Each row comes from the steps of one walk. Every step used is in the known rows, and no mark comes twice. Write the walk behind each row, first mark first.
Known rows:
f -> h -> j: [ 2.286  4.595  0.253  1.008  0.448 -0.704 -3.780  1.736 -1.304 -2.437
 -0.208 -0.785 -0.152  2.315  0.669  3.714  2.100 -2.579 -1.054]
h -> j: [-1.981  4.747 -0.571 -0.617 -0.662 -2.964  1.376  4.532 -0.890 -3.892
  1.889 -3.560  1.755  3.058 -2.810  2.932  3.277 -3.083 -1.715]
e -> x -> f -> p: [ 1.265 -5.406  2.195 -3.212  4.125 -2.277 -0.132 -0.098  4.278  1.124
  1.833  3.015  2.980 -0.438 -1.535  0.703 -2.835  0.697 -1.021]
h -> j -> f -> e: [-1.405  3.870 -1.062  1.955  1.009  0.609 -1.541  3.155 -1.556 -0.455
  0.752  2.124  0.129 -0.777  0.061 -2.370  0.270  1.339  1.076]
e -> x -> f -> h -> j: [ 2.152 -1.397  2.880 -1.710  4.527 -1.370 -6.716  1.425  1.413 -2.180
 -1.732  4.766  3.082 -1.482  1.302  4.674 -1.946  0.657  1.070]
j -> f -> h: [ 3.243  2.131 -1.124  0.922  0.492  0.754 -0.504 -2.455 -3.699 -0.716
  0.694 -3.151 -2.877  0.354  5.534 -0.489 -0.872 -2.501 -0.676]
e -> f: [-1.302  2.345 -1.006 -2.406 -2.977 -0.564  6.980 -2.175 -1.657 -0.246
  1.155 -4.677  0.565 -0.421  0.080 -0.962  4.993 -2.492 -0.847]
j -> f: [-0.894  1.727 -2.303 -0.690 -0.960 -1.576  4.359  0.636 -3.276 -1.949
  2.587 -6.045 -1.238  1.117  2.308 -1.183  0.470 -3.180 -0.937]
h -> j -> f -> p -> e -> x: [-0.978 -4.259  3.146  0.115  6.230 -0.186 -4.457  3.552  1.754  5.184
  0.162  5.893  1.068  0.373 -3.874  1.744 -6.660  6.035  1.279]
f -> e -> x: [ 1.245  1.487  2.947 -2.935 -0.172 -1.684  1.295 -6.326  2.438  2.771
  2.449 -0.084 -0.066 -0.617 -5.930  3.809  2.911 -4.545 -3.991]
h -> x -> f: [-1.371 -0.578 -1.665 -1.005 -1.276 -0.193  0.912  2.743  3.233 -4.784
  0.730 -0.821  2.237 -0.282  1.968 -0.390 -1.033 -0.644  0.183]
e -> x -> f: [-0.742 -2.396  0.916 -4.230  1.265 -3.043  2.240 -0.812  1.357 -2.224
  1.494 -1.814  2.644 -0.846 -0.937  2.696 -0.033 -3.216 -1.288]
h -> x: [ 0.247  2.378 -0.005 -2.073 -2.954 -0.702  2.091  0.236  3.036 -2.914
  2.423 -3.670  0.353  1.842 -1.592  2.934  0.518 -2.897 -3.029]
j -> f -> p: [ 1.287 -0.731 -0.995  0.048  2.018 -0.499  1.821  1.394 -0.250  1.389
  3.090 -1.478 -0.942  1.685  1.900 -3.131 -2.330  0.794 -0.668]
x -> e -> f -> h -> j: [-0.808  1.163 -0.676  1.461 -2.286  3.092 -0.103  2.095 -3.371 -1.123
 -2.841  3.808 -0.879 -1.869  1.884 -1.456  2.528  2.724  4.008]
p -> f: [-2.282 -0.231 -0.544  1.504 -1.726 -0.882  3.904  0.065 -1.930 -2.130
  2.602 -6.773  0.194  2.759  0.895 -1.845  1.890 -2.880 -1.096]
h -> j -> f -> e -> x: [ 0.045  0.449  3.003 -1.337  3.576 -0.615 -3.458  0.305  0.723  2.349
  0.596  4.940  1.098 -2.039 -3.091  1.912 -1.864  2.228  0.969]
x -> e: [-3.047  1.552 -3.324 -0.395 -5.356 -0.876  6.758  1.633 -2.799 -4.002
  2.220 -5.483 -2.451  1.942 -2.031 -0.056  3.693 -4.915 -1.421]
f -> j: [ 1.308  3.803  0.222 -2.317 -1.118 -5.151 -0.280 -0.452  1.116 -0.517
 -0.555 -3.894  1.296  2.485 -4.356  3.303  3.593 -3.789 -3.072]

Write each row's walk:
[ 1.803 -1.561 -1.355  1.512 -2.481  4.057 -1.913  0.252 -1.006 -1.752
 -0.612  2.365 -3.808 -1.844  5.184 -1.066 -4.649  2.320  2.855] | j -> f -> h -> x -> e
[ 4.350  2.609  1.084  0.012 -1.771  1.116 -2.949 -2.986  2.577 -1.632
  0.343 -0.848 -1.619  0.833  1.518  3.640 -0.463 -2.237 -2.186] | f -> h -> x
[-0.830 -1.476  0.619 -2.133 -4.274  0.384  0.260  0.951  3.488  0.701
 -3.645  4.411  1.299 -2.788 -3.199 -0.063  0.528  4.937  3.083] | h -> x -> e -> f -> j
[-1.591  1.746 -2.891  1.338 -1.187  0.423  2.366 -1.097  0.028 -1.749
  0.476 -0.314  0.695 -1.283  0.667 -3.969  3.591 -2.836 -0.711] | x -> f -> e
[-2.416 -0.989 -0.795  3.178  3.606  0.846 -2.438  6.283 -0.792  2.669
  0.037  3.407 -0.115  1.632 -1.120 -2.380 -4.097  5.616  1.572] | h -> j -> f -> p -> e
[-1.679 -2.688 -1.635 -0.122 -2.465  2.149  6.084  0.251 -0.385  1.824
  1.171  1.424 -0.642 -0.739 -1.045 -4.991  1.821  3.056  1.644] | x -> e -> f -> p
[-0.810  2.461  0.278  2.995 -0.291  2.803 -2.490 -0.146 -2.801  2.138
 -4.149  2.675 -0.505 -1.149  0.541  0.005  2.116  2.669  1.934] | p -> e -> f -> h -> j
[ 4.004  0.969  0.459  0.532  0.294  2.528 -4.029 -1.689  0.802 -0.765
  0.011  0.420 -2.296 -0.989  5.625  0.713 -4.162  0.733  0.584] | j -> f -> h -> x
[-0.302  3.159 -2.156  0.943 -0.783  0.987  2.710 -2.430 -1.896  0.871
  1.803 -1.575 -2.229 -0.608  0.854 -3.456  1.482 -1.835 -0.515] | j -> f -> e
[-3.943  1.546 -1.790  0.093 -3.445  1.025  6.383 -2.428 -2.619  2.181
 -0.711 -3.865 -0.519 -0.482 -1.500 -2.058  4.241 -1.297 -0.391] | p -> e -> f
[-2.379 -2.828 -2.602  2.494  1.426  0.352  1.350  2.138  0.900  1.267
 -0.256  0.716  0.649  1.229 -0.324 -4.137 -0.967  1.040 -0.379] | x -> f -> p -> e
[-1.677  0.222 -1.174 -1.998 -4.149 -1.296  3.311 -0.060 -0.939  0.753
 -3.016  0.402  0.783 -1.625 -3.038 -1.474  3.998  1.287  2.140] | x -> e -> f -> j
[ 0.722  2.392  0.900 -3.071 -1.323 -2.987  1.585 -1.685  0.527  1.724
 -2.371 -1.240  2.357 -0.704 -2.619  0.392  4.165  0.107 -0.030] | e -> f -> j
[-1.224 -1.813 -1.737  2.311  1.828  1.247  1.246  1.046 -0.993  3.783
  1.170 -0.507 -2.240  1.774 -0.013 -3.460 -3.225  2.178 -0.583] | j -> f -> p -> e
[ 0.110 -4.933  2.365 -1.111  4.092 -0.276 -0.592 -1.675  1.536  6.407
  1.098  2.358 -1.048  0.005 -3.084  0.642 -5.634  3.144 -0.664] | j -> f -> p -> e -> x
[ 2.695 -1.702  2.076  3.125 -0.556  2.642 -4.230 -2.368  1.881 -0.889
  0.072  0.045 -1.218  0.616  4.165  0.042 -2.466  1.441  0.545] | p -> f -> h -> x
[ 0.444 -4.025  0.199  4.227 -3.148  4.400 -2.482  0.022  0.141 -2.023
 -0.357  1.886 -2.654  0.019  3.649 -1.787 -3.029  2.690  2.958] | p -> f -> h -> x -> e
[ 0.862  0.361  1.300  3.840  1.569  0.785 -5.155  2.351 -1.987 -1.944
 -0.351 -0.335  0.115  1.994  3.068 -0.006  0.096  1.097  1.333] | p -> f -> h -> j
[-1.056 -3.289  1.924 -2.604  2.400 -3.949 -3.553 -0.820  2.762  2.375
 -4.151  2.324  2.938 -1.298 -5.416  3.702 -1.293  0.282 -0.367] | p -> e -> x -> f -> j
[ 0.654 -0.595  0.284 -1.203 -0.033  0.180  4.767 -1.593  1.186  2.994
  1.743 -0.141  0.989  0.214 -0.628 -3.084  1.841  1.575 -0.661] | e -> f -> p
[ 1.012 -3.069  1.390 -0.039  1.869  0.383 -3.145 -4.405  0.182  1.587
 -2.776  1.993 -0.403 -1.726  0.542  2.699 -1.656 -1.523 -0.603] | p -> e -> x -> f -> h
[ 2.203  1.164 -2.045  1.031  0.271  0.182 -0.912 -1.080 -1.694 -3.479
 -0.624 -1.743 -0.281 -0.426  5.270 -1.050  1.633 -3.450 -0.580] | x -> f -> h
[ 0.160 -2.363  2.294  0.829  4.162  0.564 -7.091  1.125  0.517  0.593
 -4.114  5.868  1.523 -1.781 -0.340  4.130 -2.622  2.100  1.464] | p -> e -> x -> f -> h -> j
